Each row was made from one path, in order. Every step used is in the known rows, and no mark comes twice. Write each row's path.
In the rows, zero is written as 128.
Known rows
j/x/v: [167 111 144 137 124 128 163 139 147 123 130 104 181 141 126 138  94 126
 152 131 101 151 127 176 124  85 152 125 145]
c/x/v/t/a: [162 160 109 217 122 189 171 150  99 107 118 103 141 119 130 126 117 100
 148 139 170 218 122 113 112 118 139 115 133]
x/v/t/a: [165 163 134 162 127 145 177 174 102 125 131 125 153 128 137 123 106  93
 144 130 157 224 137 126 127 104 140 130 136]
c/t/v/x: [161 126 125 179 129  70 144 133 161 121 126 114 179 109 116 125 132 159
 124 112 197 202 140 118 150 127 140 129 109]
j/x/c/e: [158  95 137 157 123 144 102 123 145 118 129  73 189 130 133 127 108 141
 120 105 142 122 132 169 139 101 175 119 148]
e/b/w: [145 132 125 208 120 121 138 134 139  63 158 144 131 128 124 130 162 130
 143  89 120 211 133 130 141 139  87 120 116]
x/c: [132 115 140 163 129 118 106 127 137 126 140 124 153 133 133 121 106 127
 118 139 135 133 146 134 135 110 168 132 137]
j/x: [144 115 134 121 126 148 124 134 139 120 125 107 157 131 127 133 118 128
 124 130 127 121 118 146 136 112 142 117 141]
j/x/v/t/c/l: [189 125 145 165 135 140 162 121 163 118 126 162 180 118  73 131 101 130
 155 120  50 167 127 138 131  91 149 123 151]
v/x/c/e: [153 106 122 174 122 127 112 128 136 125 132  94 198 124 138 119 122 142
 115 104 147 153 149 129 150 122 177 126 139]
a/t/c: [129 136 141 167 140 167 136 130 154 140 139 198 123 117 137 135 129 106
 128 150  69 142 141 149 130 122 126 126 159]
v/x/c/l/h: [150  99 124 146 133  71 108 126 196 115 111  98 150 120  94 124 121 160
 122 108 140 150 163  78 149 116 185 135 140]
v/x/c/t: [149 106 130 201 140  32 108 129 142 119 132 103 193 123 121 118 118 148
 115 113 146 156 152 118 148 115 179 133 137]
t/c/x: [123 123 117 201 136 192 117  94 143 118 125 186 113 106 133 132 134 153
 136 157  86 122 113 117 117 137 124 106 107]
x/v/t: [169 146 135 151 130 122 174 138 139 127 130 121 151 133 133 124 109  81
 147 129  94 177 136 137 125 106 136 133 157]
l/h: [131 121 128 100 136 103 123 129 186 125 115 122  84 123 156 136 130 123
 130 139 120 121 145 113 132 124 130 128 133]
j/x/v/t/a: [183 148 140 154 122 161 171 180 115 116 128 104 185 130 136 128  94  90
 141 133 159 215 131 142 132  88 154 122 152]
x/c/t: [134 112 135 190 145  31 101 123 134 122 134 101 156 126 121 123 116 147
 123 113 138 131 147 142 133 113 164 139 133]
v/t/a: [143 165 125 145 126 158 139 167  93 125 123 131 130 119 139 118 130  95
 121 131 184 191 134  98 140 130 131 126 135]
a/t/c/e/b: [145 134 131 169 136 176 168 120 151 104 128 180 132 103 144 143 162 123
 139 119  75 215 140 160 132 140  86 134 152]
j/x/c: [147  99 146 156 128 134 103 133 145 117 137 100 183 135 130 124  96 128
 116 141 135 123 137 150 142  94 182 124 147]
b/w: [141 129 123 202 119 128 108 132 139 103 160 128 126 130 121 123 142 126
 137  86 122 140 133 139 141 133 121 108 118]
l/v/t/c: [163 140 143 157 131 168 137 121 140 128 130 202 128 110 163 125 137 129
 115 165  75 155 140  68 146 123 124 123 143]
l/v: [149 123 135 127 118 136 134 131 123 122 125 133 132 129 149 138 139 156
 119 137 133 146 134  90 134 127 131 131 133]
j/x/c/e/b: [161  97 138 156 123 142 133 125 141  80 128  83 191 125 134 134 130 144
 126 109 139 196 137 162 142 111 140 131 144]
w/b: [126 126 133 155 124 134 121 129 134 107 114 125 135 134 133 131  74 129
 133 134 135 134 131 123 131 130 124 132 121]
j/x/v/t: [184 130 141 146 128 137 171 145 144 119 128  98 178 135 130 128 100  80
 143 138  96 168 130 155 130  87 152 123 174]
j/x/c/l/h: [155  88 140 127 130  85  97 130 200 107 109  78 141 124  89 132 106 156
 124 110 136 118 148 118 145  99 183 131 154]
a/t/c/e: [139 129 133 167 136 176 138 122 150 144 132 167 130 109 141 140 136 122
 136 115  76 142 139 166 129 135 120 128 156]
x/c/l: [136 112 133 163 126  92 105 118 133 117 127 106 155 132  67 125 115 164
 123  98 145 135 143 117 136 120 166 139 133]
j/x/c/l: [153  96 139 156 125 110 100 126 142 108 123  81 185 128  63 127 104 160
 120 101 145 125 134 133 139 100 181 130 147]
a/t/v: [144 146 141 157 128 173 154 153 164 132 137 122 134 119 126 137 123 104
 124 137 182 194 145 155 137 126 128 136 155]

Which path is each row?
[166 120 129 179 124 155 147 131 151 127 124 182 172 104  88 141 148 167
 121 119  88 182 153  69 149 134 146 126 160]  a/t/c/l/v/x
[163 146 110 204 127 165 166 118 133 112 122  98 135 124 125 128 123  88
 148 142 107 167 119 126 111 123 137 114 152]  c/x/v/t
[168 113 132 184 115 155 126 130 168 121 135 100 209 116 138 116 115 156
 115 111 204 207 153 132 160 114 175 124 117]  t/v/x/c/e
[161 118 124 140 115 139 141 136 131 123 122 131 175 122 148 131 140 156
 113 137 141 167 142  65 150 130 148 121 137]  l/v/x
[157 140 120 214 130 209 132 102 139 114 122 182 117 100 158 127 145 134
 118 174  88 151 123  54 131 138 127 104 138]  l/v/t/c/x
[164 142 130 142 121 146 142 135 121 124 122 123 129 124 152 126 143 108
 111 142 129 158 136  69 144 130 130 128 157]  l/v/t
[157 141 128 168 124 173 161 160 170 126 135 123 173 114 128 129 129 103
 117 139 187 219 150 131 151 128 144 126 157]  a/t/v/x
[165 123 134 200 119 138 135 149 175 118 133  97 200 114  60 125 116 138
 115 111 198 225 164 123 158 118 182 138 164]  a/t/v/x/c/l
[162 157 132 149 118 170 145 169  88 123 120 131 136 116 158 124 139 123
 111 139 190 204 138  54 148 128 132 125 138]  l/v/t/a
[171 123 135 204 119 171 140 151 173 127 138  87 209 112 139 125 120 116
 112 113 200 221 163 158 157 116 177 129 163]  a/t/v/x/c/e
[160 118 142 185 121 144 126 142 170 118 143 131 201 121 132 112 101 140
 107 146 195 205 155 116 159 103 183 127 119]  t/v/x/c
[144 109 130 173 125 118 111 135 140 123 137 125 193 131 134 116 112 130
 112 139 138 153 149 109 149 112 184 125 138]  v/x/c
[174 108 119 252 114 124 123 133 151  58 160 110 201 123 134 119 161 146
 130  64 138 237 153 131 161 131 138 116 124]  v/x/c/e/b/w
[153 123 140 168 127 152 141 124 147 130 125 184 132 107  87 149 144 168
 129 121  84 160 145  92 137 132 130 133 158]  a/t/c/l/v
[136 130 137 202 138  55 105 154  99 118 130 110 159 120 126 122 111 158
 123 110 202 179 147 129 135 110 165 135 113]  x/c/t/a
[168 107 153 193 134  76 111 135 172 111 139  88 192 122 117 127  98 160
 119 125 198 174 141 164 150  90 177 132 128]  j/x/c/t/v
[157 142 130 157 136 168 160 108 144  93 126 187 134 103 150 120 161 119
 131 125  75 215 132 119 139 142  84 129 131]  v/t/c/e/b
[189 110 142 165 120 127 111 132 137 106 116  79 190 125  87 125 118 141
 104 114 146 154 144  79 160 105 187 130 177]  j/x/c/l/v/t
[163 131 145 201 126 164 137 158 174 126 144 117 198 120 131 123 105 102
 109 145 193 219 169 139 157 109 181 132 164]  a/t/v/x/c
[172 142 136 180 119 133 119 160  94 109 116 109 162 116  93 118 126 153
 108 109 208 211 150  44 151 121 172 135 142]  x/c/l/v/t/a
[151 117 126 128 113 110 133 124 123 116 112 115 137 121  79 141 144 189
 127  97 145 144 132  70 137 138 133 134 130]  c/l/v
[156 131 129 146 119 157 148 140 163 121 132 132 179 118 129 118 127 141
 119 138 189 202 139 109 151 124 144 123 114]  t/v/x
[148 131 125 237 137 197 171 119 163 123 135 171 132 114 133 147 113 114
 158 161  54 168 135 166 107 113 134 118 156]  a/t/c/x/v
[169 145 144 170 139 144 168 121 156 131 141 199 148 121 143 125 103  99
 149 155  40 174 137 137 123  99 130 128 139]  x/v/t/c
[144 124 113 195 123 155 157 114 135 111 123 104 138 130 123 143 116 134
 157 137 113 156 118 146 104 120 139 118 126]  c/x/v
[131 141 124 166 138  64 125 157  94 123 120 116 133 116 121 128 135 159
 134 100 196 175 129 123 129 125 128 129 107]  c/t/a
